Each row comes from the steps of one walk. Every step used is in the known rows, and no mark comes twice. Write the walk behind each row, first mark first.
In the rows, zero is written as 128.
Known rows
nuponal, pava, zotok, zafug, zeloz: [135  60  98 130 137 125 106 194  66  87 226 205 160 194  92 119  78 132
 120  81 164 156 121 127 134 165 136 158 114  89 173 137  89 141]
nuponal, pava: [147 113  99 148 155 126 113 167 128 130 150 158  91 155 121 118 118 124
  95 134 163 142 132 114  93 140  99 129 110 145 122 134 118 125]
zafug, zotok: [ 96 101 135 106 113 122 126 148 134  97 140 132 146 108 115 124 107 117
 125 120 131 138 102 144 149 102 144 139 156 126 146 135 109 133]
dero, nuponal, vepeve: [131 102 162 116 126 173 144 170 128 144 151 179  98  90 139 164 140 117
 100 145 156 109 155 130  92 122  88 140 145 110 131 120 109 129]
bige, zotok, zafug: [126 132 139 154 137 122 141 158 106  87 178 139 184 125 125 158 115 110
 185 142 139  91 134 116 135 128 161 126 153 121 181 137 121 129]
setov, vepeve, nuponal, bige, zotok, zafug: [156 149 153 216 152 139 121 188 119  85 189 163 119 106 167 183 103 138
 191 197 152  64 129 136 121 136 189 127 116 113 163 134 146 134]
vepeve, nuponal: [118 101 144 132 137 135 103 131 130 147 121 144 113 111 139 161 119 123
 138 157 107 110 138 126 105 144 132 135 139 112  96 112 141 124]
vepeve, nuponal, bige: [122 108 169 167 170 130  92 151 129 156 114 168  88 115 140 157 142 150
 133 178 127 110 139 114 116 138 138 140 113 121 100 118 152 141]
dero, nuponal, pava: [147  84 125 146 156 148 128 165  96 151 150 198  89 122 132 144 113 135
  87 145 154 136 152 125  78 117  72 152 142 129 125 132 111 128]
zotok, bige, nuponal, vepeve: [128 125 167 141 109 172 151 152 168 126 152 168  99  91 146 132 147 130
 170 156 166  61  83 109  81 138  79 113 116  78 158 129 123 108]
mutoluz, nuponal, dero: [137 109 106 137 121 144 118 126 110 127 127 158  96  91 150 153  98 128
 105 141 137 116 106 113 106 115 121 167 141 142 106 139 110 109]
mutoluz, nuponal, pava, zotok, zafug: [183  84  69 134 118 140 100 196  49  98 205 196 138 133 120 131  46 112
 126 127 165 152  77 112  99 153 130 177 129  92 174 148 108 122]
nuponal, bige, zotok, pava: [122 142 144 179 162 141 123 190 129 111 146 180 119 125  93 128 164 113
 160 177 150 111 102 110 141 139 161 127 125 121 176 133 136 120]
bige, nuponal: [116 101 120 122 121 130 134  96 137 138 135 131 121 117 126 126 153 143
 147 153 146 105 104 125 111 127 106 134 154 122 146 119 142 113]
vepeve, nuponal, mutoluz: [104 123 140 149 163 155 100 175 131 160 115 154  90  93 143 169 135 165
 128 142 130 102 148  84 111 146 139 136 123 126 103  88 131 101]
mutoluz, nuponal, bige, zotok: [120 136 138 164 148 128  99 157 107 152 135 173 113  79 127 164 154 126
 141 174 112 112 101 126 124 121 151 156 150 144 183 133 150 105]
zeloz, zafug, zotok, pava, nuponal: [119  59 106 108 102 174  94 191  94  74 145 166 172 100  89 162  86  85
 155 117 165 158  31 123 148 123 146 177 142  80 195 139 105 172]
zeloz, zafug: [125 110 122 129 149 145 104 142 114 134 119 129 158 113 123 165 118 112
 138 118 162 134 106 123 121 118 153 166 108 120 159 130 132 152]
pava, nuponal, dero: [123  84 115 110 125 156 116 119 117  86 137 139 105 130 137 151 112 141
 125 129 132 123 115 111 128 118  90 138 155 150  99 142 114 145]
vepeve, nuponal, bige, zotok, zafug, zeloz: [ 93  76 192 177 168 101 100 176 111 136 186 211 149 132 121 187 152 151
 174 157 125  79 150 117 137 149 184 150 132  99 160 111 137 133]
nuponal, pava, zotok, zafug, zeloz, bige: [133  66 127 138 166 140  81 203  87 117 240 197 152 206  93 127 100 151
 127  93 157 162  92 118 152 186 137 161  79  65 168 136 106 145]
zafug, zeloz, mutoluz, nuponal, pava, zotok, bige: [149  75 120 110 120 167 102 217  87 154 184 208 132 123 117 148  90 150
 121  57 115 148  76  96 123 181 129 197  99  60 166 141 136 123]
zafug, zotok, bige: [108 101 187 133  94 149 149 166 135  97 127 149 154 103 134 120  88 121
 157 107 119 121  85 135 142 110 140 115 132  89 154 149 108 133]
nuponal, vepeve, setov: [117 108 132 135 130 157 130 168 126 126 145 132  92  99 121 138 143 130
 107 166 162 134 127 141 112 153 113 115 128 113  99 107  97 116]
zotok, bige: [131 136 173 153 115 148 148 144 139 129 112 148 130 117 151 130 108 128
 163 122 117 107 109 118 124 131 122 108 108  99 130 144 124 131]
setov, vepeve, nuponal, pava, zotok: [166 102  69 135 143 173  94 184  90  80 196 156  72 144 136 122  55 119
 117 147 156 135 103 143  84 163 139 140 123 114 119 136 128 111]
vepeve, setov: [117  98 128 140 129 137 135 129 109 128 123 116 124 117 109 125 128 146
 123 153 133 142 126 137 133 145 149 122 150 119  96 116 110 117]
zeloz, mutoluz: [128 137 114 112 145 143 125 160 144 141 132 106 141 118 129 153 142 159
 129 100 123 117 135  94 153 152 136 154 113 118 131 126 157 149]
bige, zotok: [101 129 129 123 147 136 127 139 122 104 151 122 150 113 110 143 151 108
 150 137 115 112 138 134 132 125 146 122 160 147 161 132 137 109]
setov, vepeve: [162 160 100 147 103 148 151 134 126  96 146 112  99 125 159 123 102 123
 127 136 139 116 116 155 126 129 147 117 106 122 137 137 128 126]
setov, vepeve, nuponal, bige, zotok, zafug, zeloz, mutoluz: [135 126 159 190 163 128 114 220 121 110 202 167 138 112 152 203 133 170
 172 142 135  65 148 112 160 165 204 167  94  83 180 110 159 161]
setov, vepeve, nuponal: [157 140 117 152 119 153 126 140 126 112 141 125  87 108 165 153  89 128
 138 161 120 104 122 153  95 142 152 126 123 103 107 120 140 123]
dero, nuponal, bige, zotok, pava: [125 109 173 183 160 158 145 188 101 128 149 208 116  93  97 150 168 116
 147 181 147 103 127 124 121 115 141 145 159 107 176 132 134 116]

Write each row's walk
[126  42  93 126 132 127 111 159  77  94 235 208 157 185  90 116 109 149
 135 107 184 131  94 124 117 161 121 166 137  82 198 138 104 119] -> bige, nuponal, pava, zotok, zafug, zeloz
[126 113 134 120 123 129 116 235 115 128 220 188 163  72 138 208 139 127
 147 106 137  86 120  88 138 158 153 186 122  66 213 107 130 133] -> bige, zotok, zafug, zeloz, mutoluz, nuponal, vepeve
[118 114 123 109 116 157 127 137 158 130 159 142  99 106 126 129 170 128
 128 161 175  86 101 125  93 138  84 121 135 113 152 113 128 110] -> bige, nuponal, vepeve
[137  91  83 106 160 153  97 174  93  93 177 159 112 169  92 105  94 121
  99 115 160 160 114 129 108 151 111 142 129 137 149 140 116 122] -> nuponal, pava, zotok
[127  77 112 107  77 153 121 180 107  73 155 160 139 112  92 130  96  96
 154 127 131 157  49 127 157 128 118 136 169  84 168 138 105 146] -> zafug, zotok, pava, nuponal
[108  66 144 115 102 210 149 160 127 104 175 152 111  92 107 119 127 140
 170 157 167 102  58 140 103 173 118 117 153  67 140 134 111  90] -> pava, zotok, bige, nuponal, vepeve, setov
[114  53 139 147 144 175 106 189 125 110 157 188 148 101 119 143  92 123
 160 136 206 107  45 109  81 115 109 166 110  87 195 155 109 137] -> zeloz, zafug, zotok, bige, nuponal, pava
[147 149 119 173 158 152 111 221 122 154 146 179 117  70 109 177 161 126
 155 163 129 111  76  80 152 153 171 186 120  96 184 128 165 121] -> zeloz, mutoluz, nuponal, bige, zotok, pava
[117 110 150 126 149 148 110 105 160 162 154 126 121 134 119 139 174 163
 157 158 133 108  74 118 141 152 115 138 117 102 153 121 158 108] -> zeloz, bige, nuponal
[140 127 100 144 114 175 117 203 119 122 128 172  97 111 114 144 138 139
 137 124 144 132  90  83 146 152 109 137 126 111 150 110 121 120] -> zotok, pava, nuponal, mutoluz
[153 110 101 123  90 157 119 164 109 103 138 165 116 133 106 136 121 104
 148 140 125 142  75 119 139 148 116 135 143  86 142 128 122 138] -> zotok, pava, nuponal
[151 140 102 112 121 141 117 168 119 169 127 128 130  74 142 172 123 147
 124 113 106 126 102  91 142 150 139 186 125 101 140 118 163 133] -> zeloz, mutoluz, nuponal
[110  85 201 167 171 132 145 206 105 144 186 206 172 104 120 198 169 186
 151 110 135  81 176 102 176 131 163 192 132  91 200 123 155 168] -> dero, nuponal, bige, zotok, zafug, zeloz, mutoluz
[125 120 111 121 118 160 115 167 103  84 163 158 144 120  91 151 137  84
 177 149 112 128  79 116 138 141 131 131 170 102 179 131 130 123] -> bige, zotok, pava, nuponal
[118  86 136 143 111 148 112 195 114  92 146 187 118 121  93 126 123 119
 143 153 148 152  57 121 162 121 129 143 139  95 169 137 120 164] -> zafug, zotok, pava, nuponal, bige
[164 101  51  95 145 165  86 206  85 141 178 161 114 113 107 143  87 142
  94  91 140 157  87  94 121 165 122 203 117 105 163 140 152 128] -> zeloz, mutoluz, nuponal, pava, zotok
[170 126  68 131 151 134  97 201 114 169 146 166  95 100 138 162 105 152
  90 120 138 142 106  78 109 152 105 187  96 116 138 127 151 131] -> zeloz, mutoluz, nuponal, pava
[109 121 165 166 173 105 124 207 123 122 185 172 180 134 112 180 170 184
 169 101 137  91 150  94 181 152 180 168  98 104 195 122 157 163] -> nuponal, bige, zotok, zafug, zeloz, mutoluz
[132 106 183 167 148 144 139 143 113 166 120 188 100 101 132 152 152 166
 110 160 141 119 151 125 123 104 116 156 138 137 136 134 140 143] -> dero, nuponal, bige
[112  57 106 110 100 158 123 173 120  44 159 164 119 118 100 134  87 104
 133 127 155 141  58 116 148 114 110 152 173 108 126 145  82 144] -> zafug, zotok, pava, nuponal, dero
[189  99  82 166 133 164 110 206  76  56 219 174 105 156 149 136  28 120
 146 152 175 122 106 135  89 168 157 145 116  88 143 147 116 132] -> setov, vepeve, nuponal, pava, zotok, zafug
[109  90 172 143 132 140 118 167 151 147 223 180 127 145 131 162 174 157
 162 144 176  86  91 113 138 168 111 149  78  46 187 100 119 133] -> zotok, zafug, zeloz, bige, nuponal, vepeve
[154 137 135 170 132 124 107 152 111 180 111 178  91  91 144 145 129 145
 112 167 128 134  99 119 120 126 131 161 113 127 142 129 150 127] -> mutoluz, nuponal, bige
[ 86  71 147 130 140 165 107 178 120 137 226 173 162 149 100 148 158 207
 172  95 165 111  82  96 180 179 157 169 105  70 210 112 122 111] -> pava, zotok, zafug, zeloz, bige, nuponal, mutoluz
[ 93 110 159 145 154 139  97 185 133 138 192 176 142 150  76 145 178 108
 153 134 108 133  80 134 171 169 168 140 116  69 182 117 120 106] -> zafug, zeloz, bige, zotok, pava
[158 139 139 186 139 151 112 163 134 130 134 146  57 111 167 156 116 148
 135 185 144 106 122 147 109 136 156 132  87 132 111 121 149 141] -> setov, vepeve, nuponal, bige
[132  95 149 146 110  96 139 146 101 116 179 174 168 153 125 139 115 141
 145 103 143 121 137 132 147 147 153 142 108  85 161 122  98 147] -> zotok, zafug, zeloz
[144 101 140 167 141 154 135 146 135 144 142 187  98 136 138 115 119 145
 150 151 164  86  84 108  71 137  77 115 112  99 148 146 122 110] -> zotok, bige, nuponal, pava
[113  88 126 139 119 140 121 232  94 136 219 175 153  61 124 205 135 145
 145 131 140 102 114 102 149 177 171 180 138  58 183  94 109 115] -> bige, zotok, zafug, zeloz, mutoluz, nuponal, vepeve, setov
[149 137 115 121 103 143 112 174 121 152 150 166  87  71 148 150 117 103
 103 154 145 121  98 121  90 133 103 149 124 102 150 113 122 113] -> mutoluz, nuponal, vepeve
[ 87  62 173 135 101 162 152 126 162  69 143 153 126  93 136 121 103 149
 164 131 166  70  60 117 118  97 118 136 158 107 136 155  96 113] -> zafug, zotok, bige, nuponal, dero
[124  72  74  99 154 161 111 143 106 102 192 167 106 157  90  96 119 136
 117 135 178 130  81 121  98 146  94 149 154 129 169 140 130 103] -> bige, nuponal, pava, zotok
[129  69 149 168 167 111 103 163 120 151 221 206 124 186 117 146 148 169
 138 137 178 113  86 109 128 167 105 152  75  67 176 125 116 132] -> zotok, zafug, zeloz, bige, nuponal, pava
[ 95 111 172 165 190 131  91 161 135 140 135 165 105 101 121 177 157 135
 162 188 116  80 147 119 121 137 157 130 148 135 132 119 163 118] -> vepeve, nuponal, bige, zotok
[ 93  32 150 118 123 172 107 178 107 124 248 171 147 138  86 141 148 170
 158 145 183 126  64 144 157 203 151 159 124  30 168 106  96 112] -> pava, zotok, zafug, zeloz, bige, nuponal, vepeve, setov
